Each row was made from one walk, in order. Every step used is in the known rows, and no mark comes twice. Write each row's walk.
(in the rows, 128 means zero)
Known rows:
K-N: [126 149 142 113 135 131 120 138 107 113 113 165  90 131 117 155 126 126
  75 137 158 118 120 143 121 127 111 139 187 149 148]
V-D-K: [108 106  63  72  92  93 112 176 132 109 122 115 104 122  81 118 143 127
 191 125 123  87 151 132 116 137 166 126 186 102  98]
L-R-S: [ 96 144 153 121 141  73 119  75  59 106  72 179  82 139 132 180 188 134
  76  84 109 117 152 162  95  97 172 152 152  54 185]
C-U: [155 136 142  77 116 132 113 142 140  93 145 113 143 111 118 156 110 143
 147 106 133 143 137 130 136 137 125 156 143  97 135]
E-N-U: [176 181 173  63 144 166 148 111  97 115 158 137  99 126 153 141  79 149
  72 106 122  99  85 121 124 170  53 208 144 197 147]
T-C-U-N-S: [159 179 162 127 134 157 178 124 126 106 152 106 190 108 148 115  91 135
 137 112 143 188 142 129 143  98 139 125 102 153 148]
K-C-T: [111 122 179 165 146 167 119 136 112 108 146 113 170 151 115 116 130 128
 181 167  98 180 122 114 139 104 130 124 130  94 117]
D-K-R-S: [108 116  60 171 126  48  97 128 102 117  41 149 108 154  99 139 188 128
 102 129 102 123 161 163 121 120 172 135 126 102 133]
K-C-U: [138 111 152 118 136 152 109 144 144  99 154  98 167 136  98 136 112 152
 158 138 112 170 124 109 148 131 108 126 115  92 120]
E-N-A: [169 201 178  67 137 179 160 138  88 112 139 167  86 103 172 113 110 105
  92  88 122  90  90  84  84 162  45 151 166 203 117]
T-C-K-N-E: [152 126 140 157 135 132 183 140 120 120 144 132 144 109 110 166 108 122
  89 148 151 168 119 109 155  98 154 101 120 167 149]
R-L: [120 140 144  84 142 117 129  85  98  97 100 142 117 134 154 144 164 135
  74  88 123 128 129 134 115 133 149 147 149  73 157]
U-N-A: [133 203 171  79 115 199 136 127 122 154 158 169 107 109 196 134 107 118
 115 111 172 121  90  88  98 139  74 123 185 186 127]
T-C-U-N-K-R: [144 140 144 176 127 135 150 113 165 140 143 100 209 101 135  97  95 129
 149 131 135 178 152 145 170 136 152 122  62 165 109]
D-K-C-V: [120  91  68 138 125 135 116 170 137 139 135 105 132 123  94 111 132 109
 203 173  93 131 133 101 124 145 147 113  91  81 107]
K-R: [123 125 104 121 138  98 116  92 104 103  89 140 130 148 109 145 165 135
  97 116 125 133 140 154 121 152 132 145 133 124 134]
C-U-N: [147 163 149  93 116 166 118 151 165 139 158 137 144 130 159 142  91 159
 145  97 165 149 130 116 133 118 107 142 159 130 150]
D-K: [125 124  82 109  99  99 120 167 119 115 107 132 115 119 111 132 129 119
 150 133 120 105 134 126 120 135 148 143 161 122 128]
T-C-K-N: [134 119 121 166 133 118 148 135 122 122 135 129 146  99  96 139 107 114
 112 174 142 162 132 124 163 122 190  93 108 134 144]
K-C: [117 116 147 116 145 147 129 119 106 101 141 117 148 147 107 139 124 136
 135 147 116 146 110 106 131 136 110 124 139 121 130]
R-S: [121 151 141  99 148  94 124  90  70  86  94 150 105 142 133 181 145 122
  86 112 130 123 136 142 118 113 151 154 170 104 167]
E-N-K-R: [159 153 129 150 145 114 166 108 111 131 106 142 116 131 157  83 117  99
  90  98 102  88 121 143 106 170  73 158  92 228 110]
E-N: [159 172 153  79 148 146 165 137  95 106 125 157 103 137 151 123 106 130
  94  85 122  90 113 107 100 143  79 165 172 180 154]
D-K-R: [117 108  55 151 108  74 106 149 124 122  71 137 122 140  93 120 169 129
 130 133 109 119 150 152 121 144 152 136 127 120 117]
J-U-N: [141 155 165  58  98 139 117 140 141 146 157 121 133 151 162 138  80 141
 110 121 199 119 106 131 119 136  94 146 195 173 173]
R-K-C: [108  79 153 154 124  94 119 122 123 113 126 100 145 132 103 131 121 144
 139 150  98 106 135 125 164 104 131  97 111 105 117]
V-C-K: [122  87  77 143 141 135 120 140 135 116 138 103 133 117  90 139 141 121
 159 165 139 136 117 102 135 109 175 109 134  97 129]
J-U-N-A: [150 182 189  46  88 170 113 141 138 151 171 128 120 120 185 127  85 119
 108 123 200 117  84 110 105 153  63 133 191 192 142]

Write each row's walk:
[113 124 115 128 127 181 142 124 169 185 193 103 136 125 156  81  88  98
 213 153 140 113 118 106 120 149 112  95  92 160  87]
U-N-K-C-V-D
[120  96  66  87 119 120 145 154 133 108 147  84 155  80  65 109 128  99
 235 160 106 127 173 119 141 148 223 113 104  66  95]
T-C-V-D-K
[132 134 160 132 135 182 115 153 166 142 167 119 168 151 135 124  96 168
 155 130 140 174 117  96 144 114  93 112 129 123 134]
K-C-U-N
[113 123 113 132 152  89 112  67 105 107  60 147 125 157 132 133 202 142
  57  91 111 144 146 161 117 144 151 139 115  76 144]
K-R-L
[155 146 164 145 150 153 176 128 113 129 150 122 131 131 155  77  83 101
 120 122  95  97  96 102 115 158  54 140  97 224 106]
E-N-K-C
[142 158 163  97 134 151 104 114 110 123 146 144  86 121 120 172 100 144
  51 158 157 125  91 158 146 154  85 184 159 164 141]
K-N-U
[110 112 179 157 114  74 142 124 106 139  86 177  73 126 127 175 167 151
  52  83 124  86 145 163 119  59 120 119 151 109 160]
L-R-K-N-E
[114 153 181 197 128 188 144 130 150 177 173 122 169 140 186  79  83 107
 181 161 132 157 106 115 136 111 100 114 107 186 105]
U-N-K-C-T
[145 183 168  82 132 183 184 130 125 146 154 167 123 156 191 175 100 150
  90  74 183 128  97  94 104  91  64 147 203 205 169]
U-N-E
[139 144 134 165 123 130 116 102 180 164 120 126 152 131 186  95 131 138
 106  88 136 154 141 153 136 136 118 130  72 131 120]
C-U-N-K-R-L
[134 124 127 148 135 176 125 155 180 142 164  96 166 107 134 102 100 129
 176 136 157 139 122 116 143 105 119 132 129 148 104]
V-C-U-N-K
[151 143 179 124 138 197 151 156 165 142 176 122 167 160 148 150  95 174
 134 103 149 180 104  82 136  90  57 119 141 156 139]
K-C-U-N-E
[137 101 101 165 152 154 144 164 141 131 134 131 109 132  97 161 146 129
 101 154 163 141 101 101 129  74 125 103 160 148 135]
V-C-K-N-E
[ 79  56 125 139 119  81 106 113 129 144 124 112 104 117  83 119 176 136
 192 126  76  89 174 144 125 104 184  83  79   6 111]
L-R-K-C-V-D
[114  85  19  99 113  97  99 152 148 136 114 107 104 119  74 108 172 105
 217 141 107 100 174 142 108 163 184 118 105  59  87]
C-V-D-K-R
[121 120 116 161 135  82 131  57 118 125  85 123 132 126 158 102 167  98
  78 109 104 121 135 171 123 167 137 141  64 135 106]
N-K-R-L
[114 153 127 170 133 124 139  74 144 175 104 149 132 144 200  91 142 119
  81  99 142 127 125 152 118 143 118 127  92 170 128]
U-N-K-R-L
[125 100  74 168 133  78 109  82 131 138  82 135 118 146 136 131 187 130
  80 116 114 153 141 142 126 142 181 102  69  68 147]
C-K-R-L
[ 81  83 192 208 119  88 107 118 112 136 103 131 137 133 111 117 172 144
 160 135  67 132 161 154 141  65 170 100  91  33 130]
L-R-K-C-T
[108 106  63 160 122  66 101 124 124 125  46 142 118 148 117 108 204 137
  92 110  96 129 155 157 118 138 169 130 111  76 126]
D-K-R-L
[145 107 153 149 119 140 129 127 153 119 170  77 169 106 126 105  86 107
 170 150 106 143 114 125 150 154  97 129  64 150  85]
N-K-C-U
[133  99  99 160 147 156  95 139 145 140 152 112 106 113  84 149 124 138
 104 197 155 143  93 128 157 119 140 132 124 128 124]
V-C-K-N-U
[116  69 128 146 133 111 119 119 135 130 143  90 137 115 103 128 119 122
 178 164  89 106 146 117 154 118 147  94  69  69 110]
R-K-C-V
[136 123 101 151 119 116 117 146 132 144 129 154  87 123 122 151 117 117
  97 157 154 130 116 126 131 126 144 102 135 135 150]
C-K-N
[118 148 154 158 128 172 153 115 146 171 169 126 151 137 178  97  78 114
 142 144 148 129  96 107 130 134  84 114 113 206 118]
U-N-K-C
[117 107 149 151 115  80 112 139 123 122 100 143  94 117 111 145 122 135
  83 139 135  82 142 159 154  96 131 110 155 130 134]
R-K-N
[120  98  42  63 105 118 112 168 144 130 143 104  97 102  87 117 140  99
 234 142 115  89 162 122 107 155 181 125 132  61  95]
C-V-D-K
[102  93  39 110 101  69  97 158 138 116  88 118 111 141  65 108 179 133
 172 125 113 100 165 156 116 145 171 118 155  99  88]
V-D-K-R
